Each row comes from the steps of one path. Every step used is in the known rows, and no mark comes twice. Write the path behind each row, first mark first.
Known rows
D B H Z P: [ 0.788  2.621  0.882  0.135  0.230  0.580  0.646 -0.426  2.780 -1.282
  0.210 -4.657  2.082  1.284  3.542  2.032  0.383 -0.748 -0.833 -0.316
 -0.996  1.432]
J D F: [-0.583  0.670  0.070  0.310 -1.365  2.293 -0.292  2.405 -1.359 -0.221
  0.173 -1.033  1.195  0.690  0.264 -0.451  1.065  0.644  0.607 -0.969
 -0.812  1.832]
F D J: [-0.598  0.711  1.175  0.184  0.139  1.628  0.505 -0.460 -0.410 -0.274
  0.371 -0.538  0.939 -2.837 -0.737 -0.580  0.698 -0.323  0.017  0.611
  0.173  0.580]
F P: [ 0.845  0.231 -0.741 -0.175 -1.106 -0.197 -0.331 -0.835 -0.986 -0.036
  0.239 -1.150  0.742 -0.103  1.024 -1.424  0.337  0.273 -1.162  0.514
  0.289 -0.784]
F D B H Z P: [ 0.662  3.423  0.983  0.348  0.142  1.096  0.839 -0.632  2.396 -1.318
  0.432 -4.690  3.194 -0.944  3.076  0.800  0.718 -1.000 -0.167  0.569
 -1.615  0.483]
J D B H Z P F: [ 0.572  4.123  0.426  0.591 -0.562 -0.467 -0.130  1.149  0.776 -2.721
  0.092 -4.728  3.284  0.714  3.942  1.549  0.896 -1.115 -0.296 -1.299
 -1.686  3.881]
D B: [-0.535 -0.085  0.528 -0.763 -0.026  0.517  0.871  0.587  1.892 -1.009
  0.851 -1.564  0.870  0.105  1.117 -0.160  0.939 -0.119 -0.448 -1.070
  0.166  0.467]
J D B: [-0.589  0.410 -0.092 -0.360 -0.678  0.305  0.566  1.802  0.992 -1.744
  0.722 -1.661  1.866  0.454  0.753 -0.394  1.715  0.479  0.156 -1.163
 -0.074  1.357]
P B: [ 0.549  0.639 -0.564  0.567 -0.177 -0.734 -0.801  0.807 -1.539 -0.375
 -1.064 -0.168 -0.359 -0.205 -0.215  1.337  0.377 -0.686 -0.743 -0.398
 -0.199  1.231]
J D B P F: [-0.838  2.441 -0.171  0.680 -1.744  0.262  0.197  1.087  0.298 -2.160
  0.624 -1.969  2.429 -0.381  4.121  0.278  1.997 -0.031 -0.703 -2.796
 -1.585  1.680]
Z P B H: [ 1.359  3.306  0.403  1.721  0.131 -0.620 -2.343  0.046 -1.508 -1.202
 -1.111 -2.276  0.336  0.146  2.188  2.510  0.252 -0.527 -0.873 -0.453
 -1.391  1.249]
Z D: [-1.215  0.173 -0.097  0.064 -0.101 -0.320  0.989 -0.269  0.578 -0.863
 -0.451 -1.424 -0.732  1.211  0.094 -0.696  0.444  0.107  1.267  0.482
  0.110  0.509]
F P B D J: [ 0.051  1.399 -0.380 -0.287 -0.826  0.258 -0.270  0.749 -2.148 -0.055
 -0.923 -1.508  0.253 -1.906  2.418 -0.674  0.720 -0.615 -2.007  0.551
 -0.375  2.276]
Z H F P B D J: [-0.482  3.221 -0.918 -0.431 -1.289 -1.288 -0.063  1.122 -3.855 -1.656
 -0.094 -3.302  0.028 -1.142  5.156 -1.088  0.883 -0.625 -1.982  0.696
 -0.909  3.991]
Z H B P F D: [ 0.250  4.161 -0.381  1.678 -1.926 -2.375  0.039 -0.571 -1.918 -1.217
  0.802 -2.495  0.790 -1.625  4.823  0.744  1.612 -0.896  0.034  0.258
 -2.470  0.246]
H B P F: [-0.138  2.716 -0.073  0.831 -1.837 -1.174 -0.028 -0.429 -0.701 -0.281
 -0.065 -1.467  0.670 -0.505  3.983  2.174  1.089 -0.823 -1.270 -1.244
 -1.740  0.759]
D J: [-0.467 -0.035  1.274 -0.185  0.270  1.126  0.216 -0.026  0.068 -0.263
  0.117 -0.461 -0.187 -0.549 -0.374  0.610  0.458 -0.109 -0.636 -0.304
  0.796  1.553]
F P B: [ 1.387  0.738 -1.397  0.348 -1.166 -0.857 -1.083 -0.116 -2.510 -0.402
 -0.707 -1.464  0.428 -0.310  0.790 -0.043  0.725 -0.403 -1.818  0.090
  0.150  0.449]
P F D B: [-1.009  1.543  0.280 -0.403 -0.411  0.162  0.939  0.730  0.509 -1.747
  1.148 -1.610  2.248 -2.776  1.588 -1.795  0.918 -1.503  0.028 -1.097
 -0.826  1.294]
P F D B H: [-1.073  2.823  0.129  0.268 -0.968  0.320  0.261  1.395  0.778 -1.682
  1.153 -2.381  2.987 -4.208  3.437 -0.942  0.036 -1.448  0.101 -1.476
 -2.136  1.197]
F P B H Z: [ 1.874  2.195 -2.157  0.889 -1.688 -0.867 -0.282  0.221 -1.163  0.280
 -1.288 -2.933  1.792 -0.894  2.653  1.758 -0.740 -0.872 -1.913  0.439
 -1.204  1.406]
D F: [-0.608  0.128  0.642 -0.093 -0.775  2.565  0.161  1.178 -0.458  0.596
  0.250 -0.979  0.244  0.450  0.815 -0.294  0.372  0.056 -0.089 -0.822
 -0.466  1.193]

Write each row's path
[-0.983  2.723  1.029  1.030 -0.926  1.377  0.129 -1.066 -1.049 -0.735
  0.266 -1.021  1.295 -3.444  2.761 -0.012  0.993 -0.823 -0.717 -0.914
 -1.254  1.004]
B P F D J
[-0.916  1.832  0.318  0.113 -1.123  0.306  0.567 -0.134  1.297 -1.568
  0.823 -2.129  1.305 -0.597  4.577  0.414  1.214 -0.597 -1.216 -2.601
 -1.252  0.933]
D B P F
[-0.039  5.153  1.427  0.846 -0.127  1.269 -1.478 -0.204 -2.476 -2.152
 -0.383 -3.605  2.038 -2.824  2.780  1.966  0.958 -1.365 -1.295 -0.278
 -1.577  3.271]
Z P B H F D J
[ 0.520  4.356  0.402  0.747 -0.304 -0.230 -1.976  0.079 -2.157 -1.903
 -0.930 -3.173  1.209 -0.081  3.429  2.476  0.264 -1.032 -1.239 -0.834
 -1.961  2.716]
Z P B H F
[-0.300  3.563 -0.205  1.064 -1.951 -0.538  0.060 -0.860 -1.080 -0.338
  0.306 -1.441  1.865 -2.688  3.541  1.093  1.398 -1.111 -0.563 -0.362
 -2.374 -0.021]
H B P F D
[ 1.300  2.068 -1.630  0.987 -1.740 -0.777 -1.428  0.624 -1.987 -0.220
 -0.708 -1.952  1.261 -1.583  2.470  0.627 -0.132 -0.301 -1.734 -0.271
 -1.294  0.424]
F P B H
[-0.952  3.883  0.252  0.559 -1.120  1.292 -0.287  1.114 -2.097 -1.256
 -0.234 -2.071  2.244 -4.672  2.135  1.564  0.068 -1.312 -1.042 -0.597
 -1.820  3.331]
P B H F D J
[-1.745  2.797  0.139 -0.494 -1.541  1.905  1.499 -0.893  1.337 -1.535
  1.178 -2.790  3.075 -2.538  4.767 -0.558  1.692 -0.153 -1.114 -1.160
 -1.964 -0.255]
H F D B P
[-1.935  2.613 -0.628 -0.949 -2.269  0.296  1.552  0.219  1.223 -2.331
  0.849 -5.609  2.537 -0.521  5.423 -1.564  0.842 -0.097 -0.798 -0.730
 -1.238  1.577]
Z D B H F P
[ 0.384  0.154 -0.197 -0.235 -1.869  2.293 -0.227  0.418 -1.389  0.498
  0.462 -2.062  0.997  0.348  1.793 -1.715  0.852  0.233 -1.185 -0.309
 -0.123  0.226]
D F P
[-0.104  2.220 -1.091 -0.250 -2.553 -0.463  0.456  1.733 -2.053  0.536
  0.778 -3.761  0.370  0.434  5.590 -1.661  1.358  0.114 -0.651  1.217
 -1.690  1.423]
Z H B D F P
[-0.869  1.270  0.521 -0.028  0.201  0.460  0.004  1.470 -1.060  0.042
 -1.087 -0.350 -0.422 -1.797  1.545  0.797  0.358 -0.792 -0.944 -0.116
 -0.644  2.927]
P B D J
[ 0.595  1.394 -0.227  0.463 -0.766 -2.688  0.263  0.520 -0.964 -0.717
  0.599 -1.895 -0.792  1.396  1.743  1.354  0.996 -0.109  0.125  0.911
 -0.430  0.887]
Z H B
[-0.262  1.910 -0.131  0.808 -1.052 -0.157 -0.406 -0.711 -0.739 -0.510
 -0.093 -0.423  0.445 -0.702  3.565  0.686  0.232 -0.492 -0.873 -1.622
 -1.412  0.470]
B P F
[-0.360  0.936 -0.740  0.361 -2.155  1.296  0.195  0.934 -2.240 -0.674
 -0.902 -3.739 -0.070  1.312  1.755 -1.026  1.616 -0.363 -0.588 -0.344
 -0.145  2.089]
Z D F P B
[-1.090  1.460 -0.303  0.038 -0.923  1.787 -0.166  2.739 -1.582  0.760
 -1.002 -0.895  0.017 -0.805  2.656 -0.182  0.204 -0.640 -0.338 -0.763
 -1.839  2.555]
P B D F
[ 0.904  1.483 -1.183  0.702 -2.537  1.471 -1.354  2.345 -3.916 -0.526
 -0.631 -2.349  1.587  0.326  1.251 -0.509  2.085  0.180 -1.196 -0.876
 -0.769  2.265]
J D F P B
[-0.411  1.254 -1.023  0.157  0.000 -0.610 -0.260  1.640 -1.258  0.150
 -1.269  0.179 -0.194 -1.214  1.916  0.129 -0.114 -0.729 -0.392  0.096
 -1.574  1.461]
P B D
[-0.365  3.986  0.947  1.524 -1.683 -1.272  0.375 -0.629 -2.073 -1.510
  0.804 -2.935  0.630 -2.204  4.416  1.286  2.094 -0.944 -0.684 -0.111
 -1.613  1.902]
Z H B P F D J
[ 0.398  0.820 -0.810  0.121 -2.399  2.241 -0.516  1.619 -2.454 -0.147
  0.405 -2.176  1.892  0.486  1.300 -1.905  1.600  0.917 -0.520 -0.378
 -0.477  1.073]
J D F P
[ 0.337  2.093 -0.666  1.193 -0.762 -0.632 -1.168  1.379 -1.008 -0.370
 -0.969 -0.837  0.492 -1.606  1.531  2.132 -0.560 -0.544 -0.595 -0.815
 -1.515  1.093]
P B H
[ 0.312  2.253 -0.637  0.774 -1.534 -0.107  1.047 -0.033 -0.453 -0.814
 -1.609 -4.895  0.725 -0.211  2.556  1.692  0.174 -0.967 -1.265  0.636
 -0.529  3.340]
F P B H Z D J
